Known rows, with every way that one mark hangs from another:
M(X(T(L))): [-13   8   1   8  -4  35  18  13  -3  15  -7  10   7 -24  -6 -33  15   8
  -9  -1  -2   5   5  13   4   7   7  11   5 -13   3 -21 -13 -13  12  23
   3  76   6   0  10   1   1   9   4  12   3  -5 -33   6  -7   7  -7  -8
 -13  -3   1  -2  13 -14  14 -25  19  -3  13  -7   2]
Y(X(T)): [-10   4  -2   5 -23  14   7   8   2   4  -2  -8   2  -6   6 -17   5   2
  18   2  -1   9  -4   7   4   7  15   8  15  -7  -1 -14   2  -4   2   9
  -7  -2   5   3  -6   8   4 -23   0   3  -1   2 -11   3  -2   7  -9   0
  -8   3 -19   3   5 -13  14 -14   0  -2   1  -9   2]
M(X(C T)): [ -9  13  -1  10 -31  32  14  18  -5   5 -11  -3   9 -18 -14 -59  22   6
  24  -8 -12  11  -2   5   4   2  28  25   1 -15  -3 -33 -19 -13   9  26
   3  22   6   0  15  -1   1  17  -2   2   0   9 -26  14 -10   8   5   1
 -20  -5  -6   6  13 -14  12 -29  20   2  11 -18  -6]
Y(N X): [ -8 -22  -2   4 -18   1  14   6 -12  -8   4  -8  -5  -2  -5 -12  -7   1
  -5  12   6  12  -9   7   2  12   2  -8  16  -9   0 -28   3   2  -1  -5
 -13 -16   2  -2 -23   6  10 -20   7  -9  -3   4   7  -2  -2  -2  -7   3
  -9   4 -24   6  -2  -9  12 -11 -13 -18  -8  -6  -3]
A(X(M T)): [ -3  12  -1  10 -45  24   1   6  -5  23  -6 -25   9 -24   3 -23  14   3
  24  -8 -22  12  -1   8   5   6   7  22   6 -13   2 -12  -7  -8   1  22
   3  18   0   3   4   2  -2 -15  -4   4  -2   0 -18   2  -2   1  -2  -6
  -6   0  -6  11   7 -29   8 -23  13   6   7   7   4]
X(C(W) M T): [-12  15  -4  19 -57  44  -6  20   2  -8 -10 -37  13 -20 -15 -43  18   0
   8 -12 -22  16  -5   7   3   3   0  42  -8 -19  -2 -17 -25  -4  10  25
   7  -3  -3   3   6   4  -8 -24 -17   0   4   1 -30  16  -5   3  25  22
 -18  -9  -8  -2  12 -30  15 -26  14   7  15   0 -16]
C(W X(T)): [  4  15  -3  10 -41  27   1  15  19 -20  -8 -31   4 -27  -5   2  12  -5
   8 -14  -7   9   0  -2   3   8 -12  41  11  -2   5   0 -14  -1   5  13
  11  -7   4   4  -9   9 -13 -41 -13   0   3  -2 -12   9  -8   5  24  20
 -12  -7  -7  -5   3 -24   4 -11  -4  18  12  -9 -21]
C(W X): [ 12  10  -2   6 -34  13   0   8  18 -26  -6 -25  -3 -18  -5  14   6  -7
   2 -13  -4   7   0  -8   2   6 -14  27   7   4   8   7  -9   5  -2   4
  12 -15   3   2  -9   9 -14 -30  -7  -1   4  -2  -4   7 -10   3  23  21
  -7  -8  -1  -2  -2 -22  -2  -4 -10  13  11 -10 -21]
L(T(X(M))): [ -3  11   2   3 -24  40 -10  13 -13  21  -8 -38   8 -15 -12 -41  14   1
  18 -20  -5   9  -2   1  -1   6 -13  -7  23 -17   4 -11 -16   0  12   9
  -3  -5  -4   1  20 -11  -3  -2  38  -3   8  -6 -15   6 -12  -8   9  12
 -15   1   7   1   9 -19  22  -8   9  -4   2  11   0]
Y(X): [  0  -3  -2   3 -14  -3   6   2  -1  -2   0  -1  -4   3   5  -4  -1  -1
  15   5   4   8  -5   3   2   6  10  -3  13  -3   2  -7   6   1  -5   3
  -8 -15   4   0  -7   6   3 -16   5   0  -1   0  -1   1  -5   5  -9   1
  -3   4 -12   7  -4 -11   6  -6  -8  -9  -2 -10   2]
M(X(C(W) T(L))): [-11  13  -1  17 -27  46  16  24   5  -6 -12  -4   8 -27 -16 -42  18   7
 -13  -4 -14  14   0   9   3   7   7  35   0 -17   3 -23 -25 -10  17  35
  12  54   5   1   6  11  -5   0  -7   5   7  -3 -36  16 -11  10  16   5
 -22 -10   0  -3  18 -22  14 -34  20   4  20 -15 -12]
W(C): [ -3  -1   3   6   0   3   6   1   4   1  -2   8  -2  12   2 -17   0   1
  -7   5   3   3  -2   6 -11  -8  -6  12  -2   1   1  -6   5   1  18  -8
  -3   3   4   2   4  -1  -7  -1 -13   2   3   8  -3   4  -2   4  -1   7
  -5   2   4  -2   4   9  -7  -3  -5   3 -12   3  -1]
T(L X(C)): [ -9  15   3  11  -7  27   9  19 -13   6  -5  -6   3 -18 -16 -34  10   7
 -27   5   1   4  -2   6  -5   4   1  16   1 -16   6 -20 -19  -9  29  21
   3  61  10   4  24   3 -13  -1  23   9  10   3 -29   8 -13   7   0  -3
 -17  -5   4  -7  10 -27  17 -18  15  -2   8 -17  -2]
C(X(T)): [  3  13  -2   5 -40  21   5  10   7   1  -7 -25   6 -22  -1 -11  13  -2
  21 -10   0   3   1  -1   3   4   4  28   8  -3   3 -13  -8  -6   7   8
   5   4   7   4   1   1 -11 -20  -7   8   1   7 -10   5  -7   5   1   9
 -11  -4 -11  -1   1 -19   8  -9   1   6   6 -18  -9]
A(X(C M T(L))): [ -9  17  -1  19 -54  34   5  17  -3  22  -9 -27  11 -28  -7 -39  17   8
   1   5 -22  16  -4  11   2   7  14  39  -5 -18   3 -22 -16 -11  18  36
   7  54   3   4  14  10  -8  -9  -7  10   3   5 -35   7  -6   6  -3  -6
 -17  -8 -10   7  11 -42  14 -34  23   4  10  -5   2]
A(X): [  7   5   1   3 -12  -5   4  -1   0   9  -2  -7  -1  -8   7   5   1   1
  16   1 -11   6  -1  -2   2   4  11  12   8   2   3   0   3  -1  -7  10
   3   2   0   1  -2   9  -2  -3   3  -5  -3  -2   3  -2  -2   0  -1 -14
   1   1   2  13  -1 -10  -8  -9  -1  10   1   0   3]
A(X(C(W) M T(L))): [ -6  18  -1  23 -60  40   2  20   5   7 -11 -30  10 -32  -9 -30  15   5
  -9   0 -29  19  -3   9   3  10   0  51  -3 -18   5 -13 -22  -8  16  39
  14  45   1   5   3  17 -12 -23  -9   4   5  -3 -34  10  -6   5  14   3
 -18 -10  -6   5  13 -44   9 -35  19   8  15   0  -5]
W(C(X)): [  6   7   3   8 -30   7   9   5   9  -2  -6  -7  -3  -1   1 -13   6  -2
   6  -3   6   6  -1   0 -10  -4  -5  25   4   4   6  -9   2   2  19  -8
   1  -6  11   4   4  -1 -20 -11 -17   5   2  13  -7   6 -10   6   0  14
 -11  -3   0   0  -2  -7  -8  -5  -9   4  -8 -10 -11]

Rows:
[ -4  16  -3  18 -64  46   1  18  16  -4  -9 -34   7 -39  -9  -8  16  -2
 -19 -13  -8  10   3   6   4  12 -21  42   3 -12  10  -3 -23  -3  15  21
  13  43   4   5  -1   8 -20 -41  -9  15   8  -4 -37   9 -10   5  17  21
 -17 -12  -5  -6   6 -47  16 -21   8   5  20  -5 -19] => C(W X(M T(L)))
[-12  16   2  15 -36  36   4  20 -18  15  -7 -17   8 -25 -19 -46  16   7
 -21  -2  -4   8  -2  10  -5   6  -7  16  -2 -26   6 -26 -27  -9  28  25
   3  73   8   4  30  -3 -17  -5  25  14  11   2 -43   9 -15   6  -1   5
 -19  -8   2  -5   8 -43  24 -25  21  -9  11 -10  -3] => T(L X(C M))
[  3  17  -2  15 -37  22   4  17   8  -6 -10 -25   7 -20  -4 -19  11   3
  12  -4 -27  17  -6   1   2   5  13  47   2  -7   1 -10 -11  -7   3  30
  10  -9  -1   4  -4  16  -3 -18 -13 -11   1   0  -9  10  -3   5  23  -2
 -14  -6  -8  10  12 -20  -1 -25   6  20  11  -5  -9] => A(X(C(W) T))
[  1  14   2   4 -14  31  -6  19 -10   9  -9 -30   6 -10 -15 -46  12   2
  16 -14  -6  10  -6  -3  -2   3   3  10  20 -13   0 -16 -14  -1  18  14
  -2 -28  -2   1  20  -5  -2   3  34  -8   7   0  -8  11 -12  -4  12   7
 -21  -2   2   2  15 -12  16  -9   9   1  -2  -6  -5] => L(T(X(C)))
[-14  12   1  13 -22  40  18  21  -4  10 -10   6   9 -23 -14 -53  19  10
  -4   2  -9  10   1  11   2   4  22  24  -2 -18   1 -33 -21 -13  20  32
   5  63   7   1  15   4  -2  14  -2   9   4   5 -36  13 -11  11  -3  -4
 -21  -7  -3   0  17 -20  15 -32  24  -3  14 -20  -3] => M(X(C T(L)))
[-18   6  -1  12 -27  37   1  11  -3  21  -4 -13  11 -21  -7 -26  12   5
 -24   1  -6   4   4  16   3   6  -7  15  -6 -19   2 -14 -14  -7  20  19
   2  69   2   3   9  -2  -5 -15  -3  17   6  -4 -37   3  -1   3  -7   4
  -9  -4  -5  -7   9 -28  20 -19  21  -8   9   7   4] => X(M T(L))
[ -9  13   2  16 -53  37  10  13   8  13  -9 -19   6 -20  -5 -35  16   3
 -11  -1   0   8   2  13  -7   0 -13  39   0 -11   8 -21 -10  -5  35   6
   2  54  11   6  13  -1 -26 -24 -18  21   8  12 -37  10 -11   9  -7  18
 -17  -6  -5  -6   5 -32  10 -21   7  -4  -1  -8  -7] => W(C(X(M T(L))))
[-23  -9  -5  26 -62  47  12  27  -7  -8  -5 -36   6 -25 -22 -44   6   5
 -30   8 -11  24 -11  19   2  18  -5  31   4 -28   2 -43 -24  -6  20  24
  -5  32   2   2 -16  13  -1 -41  -5   1   6   2 -31  10  -7   3  10  20
 -27  -7 -29   1  12 -43  29 -39   6 -17   9  -8 -12] => Y(N X(C(W) M T(L)))
[ -7  13  -2  14 -33  40  12  22   4 -12 -13  -9   8 -23 -15 -48  20   3
  15 -13 -17  15  -2   3   4   4  13  32   3 -14  -1 -24 -23  -9   5  29
   8  14   3   0   6   6  -2   0  -9  -3   3   1 -26  18 -10   8  23  10
 -20  -7  -2   1  17 -16   9 -30  16  11  16 -13 -15] => M(X(C(W) T))
[-10  16   1  19 -40  45   2  23 -10  -3  -9 -21   7 -28 -24 -36  14   5
 -29  -6 -10  12  -3   8  -3   8 -17  26  -2 -24   9 -16 -31  -6  26  28
  10  58   6   4  22   3 -17 -21  18   9  15  -5 -44  13 -15   5  19  15
 -20  -9   7  -5  11 -48  21 -26  19  -3  17  -6 -12] => T(L X(C(W) M))
[-21  13  -2  19 -48  43   2  19  -4  17  -7 -20  14 -22 -16 -50  16   7
 -17   3 -12   9  -2  14   0   3   5  33 -14 -22   0 -28 -23 -12  27  28
   3  59   2   4  15   1 -10  -8  -4  16   6   6 -41  10  -5   6  -3   7
 -18  -9 -10  -5  12 -36  21 -28  26  -8  12  -5  -2] => X(C M T(L))
[ -4   9  -3  15 -48  24  -7  13   2 -14  -8 -29   7 -11 -15 -31  10  -2
   3  -9 -20  14  -6   1  -1   2  -5  25 -11 -14   1  -7 -20   1   3  17
   7 -12  -3   0   5   3 -11 -16  -9  -2   4   1 -19  13  -7   2  24  23
 -11  -9  -1   4   4 -29   7 -18   9  -2  10  -3 -18] => X(C(W) M)
[-11 -13  -5  19 -63  25   6  18  -9 -21  -3 -37   0 -12 -21 -38   2  -1
  -7   3 -11  24 -14   8   0  13   0  15   5 -21   0 -36 -16   2   2  11
  -8 -29   0  -1 -18   7   1 -32   0 -10   2   6  -9  10  -8  -1  14  23
 -21  -4 -25   9   1 -33  19 -27  -6 -21   3  -8 -18] => Y(N X(C(W) M))
[ -7  16   2  15  -9  34   6  23  -5 -10  -7 -12   2 -20 -20 -22   8   5
 -34   0  -4   9  -3   5  -4   7 -12  26   3 -16   7 -12 -24  -4  25  25
  10  55   8   4  15   9 -15 -16  19   2  13  -6 -29  11 -13   7  17   5
 -18  -8   5  -8  13 -30  13 -18  10   6  16 -12 -11] => T(L X(C(W)))
[-24 -15  -3  15 -45  37  15  16 -15  12   0 -23   5 -20 -13 -35   4   5
 -29  12   1  16  -5  21   4  18  -4   5  11 -26   3 -41  -7  -7  17  12
 -11  46   3   1 -13   3   4 -33   6   7   3   1 -27   1  -4   0 -16   5
 -17  -2 -28   0   6 -34  32 -30   6 -26   1  -1   1] => Y(N X(M T(L)))
[ -3  14   1  14 -60  32   5  12   6  11 -10 -25   7 -14  -4 -40  17  -1
  15  -9  -4   9   0   8  -7  -2  -5  37   4  -8   3 -22  -9  -4  24   1
   1  16  10   5  10  -7 -23 -23 -23  13   4  15 -28  11 -10   7   0  22
 -16  -4  -6  -2   3 -25   6 -19   2   3  -4  -6 -11] => W(C(X(M T)))
[  0  15  -3   9 -65  31   0  11   2   9  -9 -37   9 -29  -6 -25  18  -3
  22 -17  -7   8   0   3   3   6  -2  27   7 -11   4 -17 -15  -6   9  11
   3  14   6   4   8  -5 -15 -23  -9  15   1   8 -27   7  -9   4   2  17
 -12  -7 -11   1   0 -36  15 -16   8   0   8 -10 -11] => C(X(M T))
[ -5  16   2   9 -38  44 -10  19 -17  17 -11 -44  10 -16 -20 -59  17   2
  24 -19 -12  14  -6  -1  -2   4   1   8  16 -20   2 -21 -20  -3  19  16
  -2 -16  -2   2  28 -10  -6   1  31  -4   8   2 -19  13 -15  -6  12  14
 -22  -4   1   4  13 -25  23 -14  15  -3   2  -1  -6] => L(T(X(C M)))
[-13  11   0  14 -19  29   6  18   3   6  -5  -8  10 -14 -11 -35  11   7
 -20  11  -6   5  -2  12  -1   2  11  33  -8 -12   0 -21 -16 -10  27  23
   4  47   4   3   9   7  -6  -1  -6   9   6   5 -25   9  -2   8  -3  -2
 -17  -7 -11  -7  14 -16  14 -21  18   1   9 -15  -1] => X(C T(L))
[-13  12  -3  15 -56  35  -4  14  -7  11  -9 -28  15 -17 -11 -56  19   3
  19  -8 -18  12  -4   8   1   0  12  30  -9 -20  -5 -26 -21  -9  14  22
   0   8   1   3  14  -4  -6  -8 -11   8   2  11 -30  13  -4   5   6  13
 -15  -7 -11   2   9 -27  19 -25  20  -4   7  -5  -5] => X(C M T)
[  0  18   1  11 -44  49 -12  23  -8   3 -12 -49   9 -19 -21 -49  18   0
  15 -22 -18  17  -6  -1  -3   6 -13  15  15 -20   3 -13 -26   0  15  20
   3 -26  -5   2  19  -5  -6 -11  33  -8  12  -5 -19  16 -16  -6  30  22
 -24  -5   4   2  15 -28  19 -17  10   1   6   3 -13] => L(T(X(C(W) M)))
[-25 -10  -4  21 -62  42  15  23 -17   7  -3 -27   7 -20 -19 -57   8   7
 -19  13  -5  21 -10  20   2  16   9  18   3 -29   0 -53 -17  -9  23  21
 -10  34   5   1  -6   7   1 -28   1   5   3  11 -30   8  -7   4 -10  10
 -25  -6 -32   3  10 -41  32 -37   9 -23   2 -11  -4] => Y(N X(C M T(L)))
[-15 -15  -4  14 -62  20   9  14 -20  -4  -2 -28   2  -7 -17 -49   2   2
   5   8  -7  21 -14   9  -1  11  12   7   3 -23  -2 -45 -12  -2   6   7
 -14 -21   3  -1  -8   2   3 -18   1  -3  -1  14 -10   6  -8  -2  -3  11
 -17  -3 -28  11  -2 -32  21 -27  -1 -26  -3 -11 -10] => Y(N X(C M))
[  1  16   1   8 -17  38 -10  22  -3  -5 -11 -36   6 -13 -16 -37  12  -1
  12 -17 -11  14  -7  -4  -2   5  -9  16  21 -12   3  -7 -20   1  14  15
   6 -33  -3   2  14   0  -6  -7  27 -15  11  -6  -7  13 -12  -4  29  15
 -22  -5   4  -2  15 -11  13 -10   5  10   3  -1 -12] => L(T(X(C(W))))
